Each row was made from one small tree. Brackets hold a mark, then the marks that hang from it, in alphabetical order. Every link used is in the known rows. Write each row's tree.
Known rows
{lalof ranag tova vakof}: [ -1  13  -5  16  17  39  43  35  11  36  39 -12 -12  15  31  -4  13 -15
  20  14   7 -15 -12  23  41  13  -6 -12  -7  28  43  -4 -23  22   1  -5
 -11 -28]
{legub nuvel {ranag bepaga} {sesem gafa}}: [  8  17   1  31  55  12  36  -3  15  19  -1  12  10  19  59 -12   9   9
 -30  -5 -27 -26 -11 -18  56  24  -7 -49  10  12  40  28 -12 -23   5  16
 -20 -13]
{lalof ranag vakof}: [ -4  13   0  12  14  37  42  29   6  31  29  -5  -7   9  31   0   9  -4
  12   7  -3  -9  -6  13  37  14  -4 -14  -7  20  38  -3 -24   6  -1   3
 -12 -34]
{bepaga {ranag {legub nuvel}}}: [ -1  25  -9  12  42  25  22  33   8  10  29  16  12  12  38   5  -2  -1
  -2  -4 -26  -8   7  10  29   9 -14 -23   8  18  22  14  -7 -14 -11  13
 -14  -5]
{legub fuzofil {ranag bepaga tedif} sesem}: [  1   7 -13  23  75  17  45  -2  26  18  17  17   7  24  57  -1   2  12
 -47 -21 -15 -17  -3 -16  52  23 -19 -43   4  15  48  13 -10 -18   3  21
 -12 -21]
{bikovi gafa {lalof ranag vakof}}: [ -4  32  -3   5  13  37  37  38  -2  38  24 -16 -22  42  30   0   7  -1
  22   8  -1 -12  -6  17  42  14  -5 -32 -17  16  40   1 -21 -31  21   8
   7 -31]
{tova {vasof fuzofil nuvel vakof}}: [ -3  14  -8  10  36  10  34  22 -24   6  28  -6  11  -6  43   9  -8  -8
  -1   8 -18   3  32  12  21   4 -36 -31   3  19  47  20  10   8   0  25
 -11 -38]
{murug {legub nuvel {sesem gafa}}}: [  6  15 -13  21  42  15  35  15  11   1  14   5  -4  12  55  -2  -9  -7
 -20   9 -24  -5  -8  -5  45  32 -11 -45   5  20  32  19 -11 -20   3  -8
 -22  -7]
{legub fuzofil ranag sesem}: [ 12   8 -16  12  47   6  40   7  18  18  17   7   4   2  50  -9  -3   5
 -31  -3 -13  -2  -5 -12  56  33   2 -46  -1  10  55   9 -12 -13  -4  -3
 -17 -17]
{bikovi {gafa sesem}}: [  2  17  -6  -5  38  34  27  22   9  23  10   3  -4  16  27   2 -18   1
   0   2 -16 -10  12  11  40  31 -10 -24   0   6  36  -3 -12 -14   9  -7
  -5 -24]
{bepaga ranag}: [  1  16  -2   5  36  37  28  42  -1  22  23   0  -1   4  30  11  -1  -2
  -1 -11 -12  -5   9  13  32   8  -9  -8   0   7  37   4  -9   3  -4  11
 -11  -6]
{bepaga {ranag {legub fuzofil} tedif}}: [ -7  21  -9  13  58  26  23  37  22  15  43  18   0  24  38  12 -11   3
 -24 -13 -21 -10  11  17  24  12 -19 -24   8  24  29   6  -5 -14  -6  18
 -11  -8]
{tova vasof}: [  3  11 -21  -2  27  20  26  24  -5   8  20   2   2   1  30  -2 -10  -7
   1  -4 -13 -15  18  14  31  17 -18  -7  -6  12  42   4 -16  -5 -16  10
  -8 -28]
{bikovi {lalof {ranag bepaga} tova vakof}}: [ -5  20   1  19  34  51  42  34   5  36  28 -17 -14  35  27   5  18  -2
  22   6  11 -18 -10  17  47   8 -11 -17 -17  29  39   2 -20  -4  20  13
  10 -25]
{bepaga {ranag {legub murug sesem} tedif}}: [ -2  18 -13  14  64  21  24  34  15   7  18  15   8  24  54   4   0   7
 -31 -14 -17 -10  -1  -4  29  10 -13 -26  15  26  22  13  -4  -6   4   6
 -38 -10]
{tedif {ranag bepaga legub}}: [ -5  18   4   8  54  41  28  28  21  13  28  16   8  24  40   9  -6   3
  -3 -13 -34 -17  11 -11  29  25 -32 -23  -6  21  21   5 -11 -16  -9  34
 -11 -15]
{lalof {bikovi gafa} {ranag bepaga} {tova vasof}}: [  9  21 -14  20  29  30  33  29  17  31  53 -17 -21  43  32  -9   4 -18
   1   2   2 -32   1  23  41  10 -29 -19   3  36  50  10 -23  14   3  11
  11 -31]
{vasof fuzofil nuvel}: [ 11  19 -11   7  40  26  43  26  -7   7  19   1   7  -1  33  12  -9   0
  -1   0 -22  11  24   2  23  14 -22 -44   9  10  41   1   5   2   3  18
  -7 -30]
{murug {legub fuzofil sesem}}: [  4   6 -23   8  44  18  44  19  17   2  27   2  -4   6  49   5 -13  -7
 -28   6 -14   7  -3  -5  46  37 -13 -42  -2  20  40   6 -13  -6   0 -14
 -10 -15]
{ranag legub}: [  4  16  -7   1  32  34  26  26  11   8  25  13   0  14  27   3 -12  -3
  -2  -3 -25 -11  15   8  25  25 -12 -28  -1  21  29  -8 -17 -21 -13   7
  -6 -15]
{murug legub}: [  3  10  -7   4  34  33  38  27   6   2  25  -4  -7  12  44   9 -10  -9
  -3  -1 -20  -3   3   5  33  27 -16 -17  -3  18  38   0 -19 -13  -6  -1
  -9 -15]
{lalof bikovi}: [ 23  16  -8   9  27  31  27  14  10  19  21  -6 -10   5  15   0 -13  -4
   1  -4 -13   2   6   9  26  12 -15 -35   6  16  37  -5 -15  -5  -8   2
   5 -17]
{murug {legub sesem}}: [  4   5 -18   6  42  28  40  25   8   2  16  -3  -4   8  51   6 -11  -5
 -16   0 -15   3  -2  -8  39  33 -15 -31  -6  20  37   8 -15  -8  -2  -8
 -15 -14]
{bepaga {ranag tedif}}: [ -2  17  -3   9  52  35  28  39   4  22  24   6  -1  15  37  14  -4   4
  -9 -17 -15 -10   8  14  23   0 -19  -8   3  10  35   7  -5   0  -3  20
 -18 -10]
{tedif {ranag bepaga {legub fuzofil nuvel sesem}}}: [ -4  20 -17  22  62  18  31   9  33   7  28  30  21  18  48   0  -7   7
 -26  -1 -33  -9   2 -23  46  28 -34 -50   1  24  18  22  -3 -17  -8  21
 -13 -15]
{litav ranag}: [  1  15  -7   3  48  33  38  25   4  23  29  -1  -5   7  26  12  -4  -3
  -1  -5 -14  -2   9   9  22  19  -8 -14   1   1  46   2 -10   0 -12   7
 -13 -13]
{litav {ranag legub tedif}}: [ -7  19 -10   9  64  30  32  23  16  16  39  14  -5  29  36  12 -13   1
 -11 -11 -23 -13  11  11  10  17 -23 -18   5  18  37   5  -9 -19 -15  21
 -21 -14]
{litav {ranag bepaga {legub sesem} tedif}}: [-11  13 -14  15  83  38  38  12  24  16  32  18   2  34  46  13  -7   8
 -28 -18 -19 -18   8  -6  19  19 -31 -28   7  23  31  17  -7 -15  -5  27
 -18 -14]
{sesem gafa}: [ 10  18   4  11  32  32  26  27   7  22   9   0 -13  11  22   1  -8  -5
  -4  -3 -23 -18   9  14  32  26   0 -29   1   7  36  -6 -13 -16   3   5
  -7 -12]
{lalof {ranag tedif} tova vakof}: [ -5  14  -4  23  32  39  44  31  16  36  41  -3 -13  26  35  -1   9  -8
  12   5   5 -19 -12  24  29   5 -15 -11  -4  32  41  -2 -19  19   5   5
 -20 -33]
{bikovi {lalof {ranag legub tedif} tova vakof}}: [ -8  26  -5  18  37  37  35  37  15  25  37  -7 -18  43  34   5   6  -2
  18   8   3 -17  -9  23  30   9 -14 -24 -14  43  32   1 -20 -22  12  13
  -7 -26]
{vasof fuzofil nuvel vakof}: [  5  16   6  12  44  26  41  19 -19  15  23  -5   7   1  35  16  -6  -3
   0   6 -24  14  27   4  20   4 -31 -48   4  14  45  11  15   7  13  23
  -9 -29]
{lalof bikovi {ranag tedif}}: [ 17  18   0  22  38  30  39  18  21  25  36  -9 -18  24  28   3  -5   0
  -6  -9  -9  -6   0  15  28   2 -24 -26   2  26  41   0 -21  -4  -5   9
 -10 -29]
{bepaga {ranag {legub murug nuvel} tedif}}: [ -3  26 -10  20  60  16  21  32  14   5  25  23  16  24  50   0   4   6
 -18 -12 -25 -16  -4   4  28   0 -18 -20  22  26  15  15  -4 -14  -4  13
 -32 -11]
{legub fuzofil murug nuvel ranag {sesem gafa}}: [ 18  19 -12  33  50 -20  36  -1  26  11   5  13  13   9  62 -26  12   6
 -45   6 -23 -13 -22 -18  70  32  14 -62  26  14  42  22  -8 -22  12 -13
 -35 -15]
{tova {vasof fuzofil nuvel}}: [  4  17 -23   3  31  12  35  28 -13  -1  24   0  11  -4  39   7 -12  -5
  -3   1 -17   1  30  10  24  12 -28 -27   5  16  48  12   3   5  -7  22
  -8 -40]
{vasof nuvel vakof}: [  4  15   5  14  43  28  36   8 -16  17  13  -5   9   4  35  12  -2  -6
   5   2 -24   4  17   7  31   6 -25 -36  -2  10  36  11   2   3   9  23
 -11 -23]

Write each row's tree
[  8  16 -16  22   9  19  36  35  13  29  61 -22 -17   7  33 -10   2 -19
  13  23  17  -3  -3  29  24   3 -18 -22   6  47  56   8 -12  31  -5  -2
  -3 -41] => {lalof bikovi ranag {tova {vasof fuzofil}} vakof}
[ -1  10 -11  27  74  16  47  -2  17   1  17  13  12  28  79  -1   3   8
 -35 -13 -26 -17 -18 -22  49  19 -30 -32   6  25  39  31 -13 -23  -1  19
 -25 -18] => {murug {legub nuvel {ranag bepaga tedif} sesem}}
[ -6  19   0  12  57  32  30  25  29  14  38  22   9  24  36   8  -9   3
 -16 -10 -32 -14  11  -8  36  30 -32 -33  -3  22  22   3  -8 -20 -11  29
  -2 -13] => {tedif {ranag bepaga {legub fuzofil}}}
[  6  10 -13  16  41  17  38  22  22   7  24  -1 -13  13  48   2 -14 -10
 -31   8 -17  -4  -5   1  46  43  -5 -50   1  22  38   7 -12 -16   6 -13
 -13  -7] => {murug {legub fuzofil {sesem gafa}}}
[ -4  12 -15  17  38  22  35  33   9  19  43  -3 -10  27  43  -1   0 -11
   2  -1   0 -30   6  27  34   7 -26   2  -6  31  51   7 -20  11  -9   9
 -23 -34] => {lalof {ranag tedif} {tova vasof}}
[  1  26 -17  19  46   6  25  32  20   5  34  21  18  13  42  -4   5   1
 -20   1 -22  -6  -3   6  42  13  -5 -32  22  22  20  15  -4 -10  -4   0
 -19  -6] => {bepaga {ranag {legub fuzofil murug nuvel}}}
[ -3  24 -18  28  75  13  37   1  33  -2  26  39  22  37  40  -5   3  12
 -38 -11 -31 -25   0  -4  39  14 -29 -42  25  30  12  12  -9 -27   0  18
  -9 -21] => {ranag bepaga {legub fuzofil murug nuvel} tedif}
[-12  22 -16  24  83  24  41   3  29  14  48  33  11  37  41  10  -5   7
 -26  -9 -26 -19   7   5  24  16 -34 -32  15  20  28  19  -5 -21 -15  29
  -6 -15] => {litav {ranag bepaga {legub fuzofil nuvel} tedif}}
[  0  13 -11  13  37  15  32  28 -17  13  37 -10   4   3  41   6  -6 -17
   6  13  -8  -4  24  19  23   5 -34 -27   5  26  54  17  10  24   4  16
 -12 -30] => {lalof {tova {vasof fuzofil nuvel vakof}}}
[  3  16 -10   7  48  17  25  29  21   4  16  11  12  12  50  -2  -5   3
 -18  -1 -28  -6  -3 -23  38  31 -16 -36   3  26  19   7  -6 -12  -2   4
 -38 -14] => {tedif {ranag {legub murug sesem}}}
[  1   9  -1  13  56  24  48  15  21   6  38   3  -2  24  60   3   3  -3
 -25 -11 -21 -13  -7  -5  51  33 -15 -26   2  18  51  10 -20 -19  -3  16
  -1 -14] => {murug {legub fuzofil {ranag bepaga}}}
[  5  10  -4   9  43  13  44  20  18   6  38  -1  -4  13  59  -1  -3  -6
 -19  -3 -21  -4  -8   0  47  36  -8 -25  -1  17  56   5 -19 -21 -10   3
  -9 -14] => {murug {legub fuzofil ranag}}
[  2  12   6  16  66  34  41   9  10  20  16  11   5  30  49   3   6  11
 -18 -27 -23 -29   1  -5  36  13 -24 -15   3  11  45   8 -19 -22  -2  38
 -10 -23] => {legub {ranag bepaga tedif}}
[ 15  14 -16  21  50  -9  39  -1  10   5  -4   9  24   3  65 -21  16  10
 -26  -1 -19  -8 -19 -27  64  20   2 -42  17  14  39  22 -10 -12   1  -8
 -40 -21] => {legub murug nuvel ranag sesem}
[ 13  11  -1  27  63   5  41   7  27  16   6   6   5  21  60 -17  16   8
 -51  -6 -18 -24 -16 -22  70  37   9 -53  19  15  44  11 -13 -17  21   1
 -22 -15] => {legub fuzofil murug {ranag bepaga} {sesem gafa}}
[  6  19  -2  29  72  10  43  -2  15   8   8  20  22  27  60 -13  21  17
 -27 -21 -28 -29 -14 -19  50   5 -21 -22  24  15  33  19 -13 -22   5  25
 -27 -25] => {legub murug nuvel {ranag bepaga tedif}}
[ -1  14  -5  18  47  41  42  23  20  14  28   8   0  25  43   5   6   4
 -17  -6 -16 -19   4  -6  46  26 -17 -30  -7  30  26   5 -21  -9  -1  11
 -10 -25] => {lalof {ranag bepaga {legub sesem}}}
[-11  29   3   9  41  37  33  29   9  36  17 -11 -17  41  36   6  -3  11
  12   7   0 -11  -7  18  42  14 -11 -23 -16  22  36   4 -16 -35  27   6
  -4 -40] => {bikovi {gafa sesem} {lalof {ranag tedif} vakof}}
[ -5  12   0  24  33  52  47  29  13  37  38  -8  -7  25  34   0  21 -10
  14   6   7 -24 -11  17  42  12 -13 -11  -6  29  39   0 -25  25   8  10
  -3 -28] => {lalof {ranag bepaga} tova vakof}
[  9  19  -2  22  56  11  40   2  10   7   3  14  26  17  57 -15  24  11
 -20 -13 -25 -23 -13 -20  58  14  -8 -25  20  11  36  16 -16 -18   2  14
 -20 -19] => {legub murug nuvel {ranag bepaga}}
[ 11  14   0  13  56  11  37  16  11  11  11   6   7  21  55  -9  10  10
 -22 -21 -20 -20  -9  -9  42  16  -7 -15  13  13  46   3 -16 -19   2  11
 -34 -23] => {legub murug {ranag tedif}}
[ -5  14 -11  13  60  28  32  21  32  11  28  23  12  21  44   5  -8   6
 -28  -7 -29  -9   6 -19  42  34 -30 -44  -5  24  22  12  -6 -17  -5  22
 -11 -14] => {tedif {ranag bepaga {legub fuzofil sesem}}}
[ -5  19 -24  18  67  16  35   6  20   8  29  25   6  22  47   6 -13   6
 -22  -2 -23  -8   1  -3  19  16 -26 -36  10  21  28  23  -4 -17 -14  12
 -31 -15] => {litav {ranag {legub nuvel sesem} tedif}}
[ -1  16 -18  11  46  20  25  35  18  14  33  11   5   9  43   7  -7   0
 -26  -1 -16   0   6   4  37  22  -7 -39   4  23  30   9  -5  -6  -4   1
 -14  -3] => {bepaga {ranag {legub fuzofil sesem}}}
[  0  24 -15  14  54  10  35  18  13   6  33  16  11  17  38  -3   1  -1
  -8   4 -25  -8  -3  -1  28  20  -8 -26  19  16  26  13  -9 -14 -11   1
 -28 -13] => {litav {ranag {legub murug nuvel}}}
[  3  25 -12  16  48   3  25  23  28   1  30  26  20  11  42  -8  -3   3
 -16   4 -36  -5  -4 -12  43  26 -18 -41  13  23  17  11  -4 -18 -11   5
 -26 -16] => {tedif {ranag {legub fuzofil murug nuvel}}}
[  3  23  -4  14  44  36  38  38   5  27  27 -12 -20  39  27  11   3   0
  15  -1   2 -14   0  21  39   6 -16 -19 -15  24  46   0 -18 -17  10   8
  -6 -22] => {bikovi {lalof {ranag tedif} tova}}
[ -6  20  -4   9  55  33  20  40  11  13  33  16  -1  26  39  13  -7   3
 -12 -16 -21 -14  11  15  17   6 -22 -14   5  23  26   4  -8 -14  -6  22
 -20  -9] => {bepaga {ranag legub tedif}}
[  1  18 -17  11  50  13  27  36  20   7  28  12  10  11  47  -1   3   0
 -33  -4 -14   0  -1  -4  43  23   0 -39  15  25  26   9  -3  -1   3  -8
 -25  -6] => {bepaga {ranag {legub fuzofil murug sesem}}}
[ -3  18  -6  11  66  34  38  21  17  11  32  11   7  30  40   6   7   2
 -16 -12 -21 -19   5  -4  28  23 -14 -19  14  19  30   6 -12  -8  -2  15
 -15 -12] => {litav {ranag bepaga {legub murug}}}
[  3  13 -12  29  76  15  44 -11  15  14   4  21  18  21  64  -8   7  17
 -32 -19 -24 -22 -11 -22  50  10 -26 -37   9  15  39  30 -10 -19  -1  28
 -23 -22] => {legub nuvel {ranag bepaga tedif} sesem}
[  7  28 -14  -1  30  34  28  40  -2  29  19 -11 -21  44  19   4  -7  -9
  18   2  -5 -17   7  19  36  19  -8 -35  -9  12  44  -3 -12 -25  19   0
  13  -9] => {bikovi gafa {lalof tova}}
[ 12  18 -26  21  20  17  30  22   5  17  45 -16  -3   3  31  -7  -6 -18
  11  20   7   2   6  20  15   2 -28 -37  15  41  47  13   3  31   2  15
   2 -38] => {lalof bikovi {tova {vasof fuzofil nuvel}} vakof}
[ -2   4 -12  24  74  16  49   8  26   6  30   8   1  30  76   3  -3   5
 -45 -18 -18 -12 -13 -16  51  32 -24 -35   3  24  46  20 -13 -17   1  17
 -15 -17] => {murug {legub fuzofil {ranag bepaga tedif} sesem}}
[ -7  23 -12  22  71  35  32   3  22   6  22  34  15  36  37   4  -5  10
 -17 -16 -33 -28  10   1  26   8 -39 -32  10  26  14  12 -13 -31  -9  34
  -6 -19] => {ranag bepaga {legub nuvel} tedif}
[ 10  26  -5  17   5  34  36  24  16  42  39 -16 -21  26  25 -11   2 -11
  10   9  -1  -5 -11  17  33  10  -9 -36   1  28  39  -2 -23   2   8   3
   4 -34] => {lalof {bikovi gafa} ranag vakof}
[  3  22 -21  19  52  -3  26  15  29   1  22  27  22   8  51 -11  -6   5
 -26   7 -31  -1  -7 -24  49  30 -18 -52  12  25  18  19  -1 -14  -5  -2
 -34 -15] => {tedif {ranag {legub fuzofil murug nuvel sesem}}}
[ -6  22 -20  22  61  18  23  27  17  10  23  24  13  18  51   5  -8   8
 -24 -10 -23  -9   1   2  27   6 -25 -32   9  24  21  23   0 -15  -5  14
 -28  -9] => {bepaga {ranag {legub nuvel sesem} tedif}}
[  6  16 -24   9  34  18  35  34  -5   7  34  -5   4   4  38   4 -10 -15
   6   9  -7  -8  24  17  26  13 -27 -23   6  23  52  10   3  22  -3  14
 -10 -32] => {lalof {tova {vasof fuzofil nuvel}}}
